What can hang from each mark:
k_240: k_431
k_769: k_397 k_431
k_431: k_240 k_930
k_681: k_77 k_930
k_930: k_397 k_681 k_769
k_397: k_77 k_240 k_930

Every row comes from one small tree of marks. Brackets hold a mark, then the marks that hang from it, in the order of their numbers. Every link used is in the known rows. Which tree was each row made from?
Known rows:
[k_431 k_240 [k_930 k_397 [k_681 k_77]]]: [ 1.39 -4.85 -0.95  0.69  0.58 -2.20 -0.52 -2.06 -1.12  2.01 -2.69  1.13
 -1.91  0.22  1.17  1.90 -1.06 -1.92 -2.56]
[k_397 k_77 [k_240 k_431] [k_930 k_769]]: [ 2.40 -1.07 -1.56  0.45 -3.86 -0.51  0.40  0.69  0.83  1.44 -2.09 -1.15
 -0.51  2.67  0.57  1.99 -3.64 -1.07 -4.74]
[k_431 k_240 [k_930 k_397 k_681 k_769]]: [ 0.81 -3.86 -0.66  0.17  1.10 -2.07  0.53  0.74  0.72  3.14 -1.85  1.32
 -1.52  1.49  1.43  3.34 -2.04 -1.90 -2.86]
[k_681 [k_930 k_397]]: [ 0.62 -0.60 -1.26  1.37  0.86 -1.58  0.77 -0.41 -0.23  0.34 -1.62  1.79
 -0.69  0.31  1.06  1.32 -0.57 -0.53 -0.32]
[k_240 [k_431 [k_930 k_769]]]: [ 2.27  3.03  0.18  1.73 -1.73 -2.00  1.35  1.32  1.23  2.45  0.61  0.47
 -1.44  1.62  1.37  0.86 -1.45 -1.52 -2.00]
[k_397 k_240 [k_930 [k_769 k_431]]]: [ 1.58 -1.66 -1.08  0.07 -1.05 -1.30 -0.41  1.09  0.77  1.29 -1.04  0.26
  0.45  1.74  0.28  3.52 -2.64  0.88 -3.07]
[k_930 k_397 [k_681 k_77]]: [-0.44 -3.18 -2.02 -0.38 -0.03 -2.99 -0.77 -1.29  0.17  0.07 -3.06  0.49
 -1.10 -0.96  0.68  1.95 -1.01 -1.57 -2.34]
[k_681 k_77 [k_930 [k_769 [k_397 k_240] k_431]]]: [ 1.60 -0.32 -2.26  0.07 -2.12 -4.41  0.61 -2.10 -0.96  0.89 -1.71  1.68
 -1.43  0.68  0.66  2.78 -3.63  1.09 -4.06]
[k_681 k_77 k_930]: [ 1.44  0.51 -1.87  1.04 -1.75 -2.74  0.47 -3.32 -1.43  0.03 -1.03  1.06
 -0.85  0.18  0.79 -0.57  0.38 -0.47 -0.95]
[k_397 k_930]: [ 1.48 -0.45 -0.85  0.39  0.17 -1.35 -0.16  0.24  0.24  0.49 -0.60  0.62
  0.13  0.39  0.30  0.70  0.54 -0.18 -0.98]
[k_431 k_240 [k_930 k_769]]: [ 1.43 -1.23  0.33  0.23 -0.30 -0.48  1.09 -0.02 -0.19  2.83  0.35  0.71
 -1.13  2.25  0.70  1.03 -1.20 -0.50 -1.43]
[k_431 k_240 [k_930 k_397 k_681]]: [ 1.18 -4.66 -0.02  0.80  1.98 -1.10 -0.37 -0.12 -0.36  2.17 -2.18  1.33
 -1.34  0.32  1.24  2.44 -0.95 -1.91 -1.71]
[k_769 [k_431 k_930]]: [ 1.51  0.51  0.66  1.13  0.67 -3.09 -0.43 -0.26  0.04  2.10  0.67  1.40
 -1.40  0.30  0.33  2.13 -0.52  0.32 -1.81]
[k_930 k_397 [k_681 k_77] [k_769 [k_431 k_240]]]: [-0.60 -4.55 -1.15 -0.74  0.34 -3.92 -1.21 -0.90  0.80  2.22 -2.90  0.06
 -1.50  0.06  1.59  4.84 -3.39 -0.47 -5.71]
[k_769 k_397 [k_431 k_240]]: [ 0.40 -2.78  1.48 -0.30  2.35 -1.26 -1.16 -0.14 -0.91  1.00 -0.95  0.71
 -1.14 -1.07  0.57  2.85 -2.68  1.89 -3.48]
[k_397 k_240 [k_930 k_681]]: [ 1.87 -3.74 -1.46  0.14 -0.31 -0.36 -1.15  0.47  0.01  0.12 -2.41  0.15
  1.05  0.27  0.35  2.16 -0.55 -1.18 -1.44]
[k_769 k_397 [k_431 k_240 [k_930 [k_681 k_77]]]]: [ 1.98 -3.59  0.18  0.05  1.35 -4.91 -1.35 -1.89 -1.25  2.43 -1.79  1.84
 -2.52 -1.09  0.88  3.45 -2.27  0.06 -4.94]
[k_431 k_240 [k_930 [k_397 k_77] k_681 k_769]]: [ 0.66 -4.68 -1.11 -0.49 -0.03 -2.75  0.53 -0.16  0.56  3.51 -2.39  0.87
 -2.29  2.04  0.86  3.32 -2.93 -2.14 -4.58]
[k_769 k_397]: [ 0.10 -0.25 -0.20 -0.75  0.87 -1.38  0.36  0.48 -0.36 -0.20 -0.70  1.00
 -0.89 -0.81 -0.29  0.72 -1.51  0.61 -0.98]
[k_397 k_77 [k_240 [k_431 [k_930 k_681]]]]: [ 2.59 -1.92 -0.52  1.15 -2.99 -0.65 -0.37 -0.39 -0.22  1.49 -2.11 -0.61
 -1.26  1.24  0.49  1.37 -2.63 -2.49 -3.46]

Write each row's tree:
[ 2.57  1.39 -1.00  0.75 -1.92 -5.18  0.83  0.21  0.90  2.41 -1.24  1.13
 -2.43  0.25  1.52  1.93 -2.39 -2.29 -4.40]  [k_240 [k_431 [k_930 [k_681 k_77] [k_769 k_397]]]]
[ 2.48 -2.10 -0.77  0.32 -1.80 -2.03  0.00  0.15 -0.43  1.10 -2.66  0.51
 -1.99  0.21  0.19  2.08 -3.79 -1.74 -4.24]  [k_769 [k_397 k_77 [k_240 [k_431 [k_930 k_681]]]]]
[ 2.65 -3.25 -1.38  0.05 -1.43 -2.23 -0.76  0.52  0.02  0.61 -3.64  0.10
 -1.13 -0.11  0.46  2.79 -3.52 -1.40 -5.24]  [k_769 [k_397 k_77 [k_240 k_431] [k_930 k_681]]]
[-0.69 -2.19 -1.56 -0.53 -0.77  0.86  0.91  1.53  0.79  0.22 -1.91  0.09
 -0.01  1.76  0.03  2.54 -3.70  0.04 -1.07]  [k_930 [k_397 k_240] k_769]
[ 1.20  1.11 -2.61 -0.36 -2.01 -4.71  1.62 -2.07 -0.60  0.82 -1.21  1.92
 -1.68  0.71  0.70  0.91 -1.92  0.10 -2.93]  [k_681 k_77 [k_930 [k_769 k_397]]]
[ 1.73 -4.84 -2.06 -0.55 -1.87 -1.18 -1.16 -0.54 -0.12  0.56 -3.16 -0.36
  0.02  0.94 -0.29  2.20 -1.56 -1.48 -3.62]  [k_397 k_77 k_240 [k_930 k_681]]
[-0.93 -4.75 -2.52 -1.59 -1.63 -1.46  0.11  0.80  1.33  1.12 -3.55 -0.26
 -0.75  1.51  0.02  3.84 -4.35 -1.58 -4.16]  [k_930 [k_397 k_77 k_240] k_681 k_769]
[-0.17 -1.35  0.86 -0.34  0.37 -0.99 -0.46  0.39  0.62  2.11  0.20 -0.34
 -0.38  0.99  0.92  2.91 -2.33  1.17 -3.30]  [k_930 [k_769 [k_431 k_240]]]
[-1.08 -3.75 -0.35 -0.84  0.08 -2.04 -0.25 -0.01  0.87  2.61 -1.91 -0.26
 -1.93  1.62  0.57  4.26 -4.50  0.70 -5.71]  [k_930 [k_397 k_77] [k_769 [k_431 k_240]]]
[ 1.83 -2.35 -0.44 -0.21 -0.73 -3.18 -0.24 -0.86 -1.06  1.61 -1.50  1.45
 -2.39  0.67 -0.88  3.18 -4.24  0.92 -4.31]  [k_769 [k_397 k_77 k_240] [k_431 k_930]]
[ 1.66 -2.03 -2.00 -0.13 -0.82 -3.80 -1.03 -1.41  0.07  0.60 -2.09  0.52
 -0.33 -0.44  0.72  1.30  0.82 -1.48 -2.76]  [k_397 [k_930 [k_681 k_77]]]
[ 1.50 -2.28 -1.96 -1.33 -1.68 -3.87  0.95  0.45  0.47  2.25 -1.82  1.47
 -1.94  1.53 -0.36  2.93 -3.50 -1.51 -4.08]  [k_431 [k_930 k_681 [k_769 [k_397 k_77 k_240]]]]
[-0.02 -1.26 -0.02 -1.06  0.29 -3.84 -0.69 -0.56 -0.15  0.99 -1.07  0.72
 -2.23 -0.65 -0.51  2.81 -3.25  1.38 -4.98]  [k_769 [k_397 k_77] k_431]
[ 1.19  0.54 -1.40 -1.05 -1.36 -4.20  1.93  0.21  0.42  2.49 -0.20  1.73
 -2.65  1.85 -0.55  1.56 -2.82 -0.48 -3.37]  [k_431 [k_930 [k_769 [k_397 k_77]]]]
[ 1.73 -0.88 -1.33  0.31 -1.11 -3.99 -0.17 -1.91 -0.37  1.59 -1.00  1.22
 -1.52 -0.01  0.38  0.59  0.48 -2.05 -1.78]  [k_431 [k_930 [k_681 k_77]]]
[ 1.36 -2.14 -0.34 -0.88 -0.70 -2.23  1.38 -0.46 -0.58  3.09 -0.75  1.14
 -2.61  2.12  0.02  1.68 -3.21 -0.26 -3.96]  [k_431 k_240 [k_930 [k_769 [k_397 k_77]]]]
[ 1.07 -4.04 -0.81  0.48  0.12 -3.48 -1.15 -0.36  0.21  2.16 -2.53  1.10
 -1.92  0.53  0.15  4.40 -3.09 -0.92 -4.27]  [k_769 [k_431 [k_930 [k_397 k_77 k_240] k_681]]]
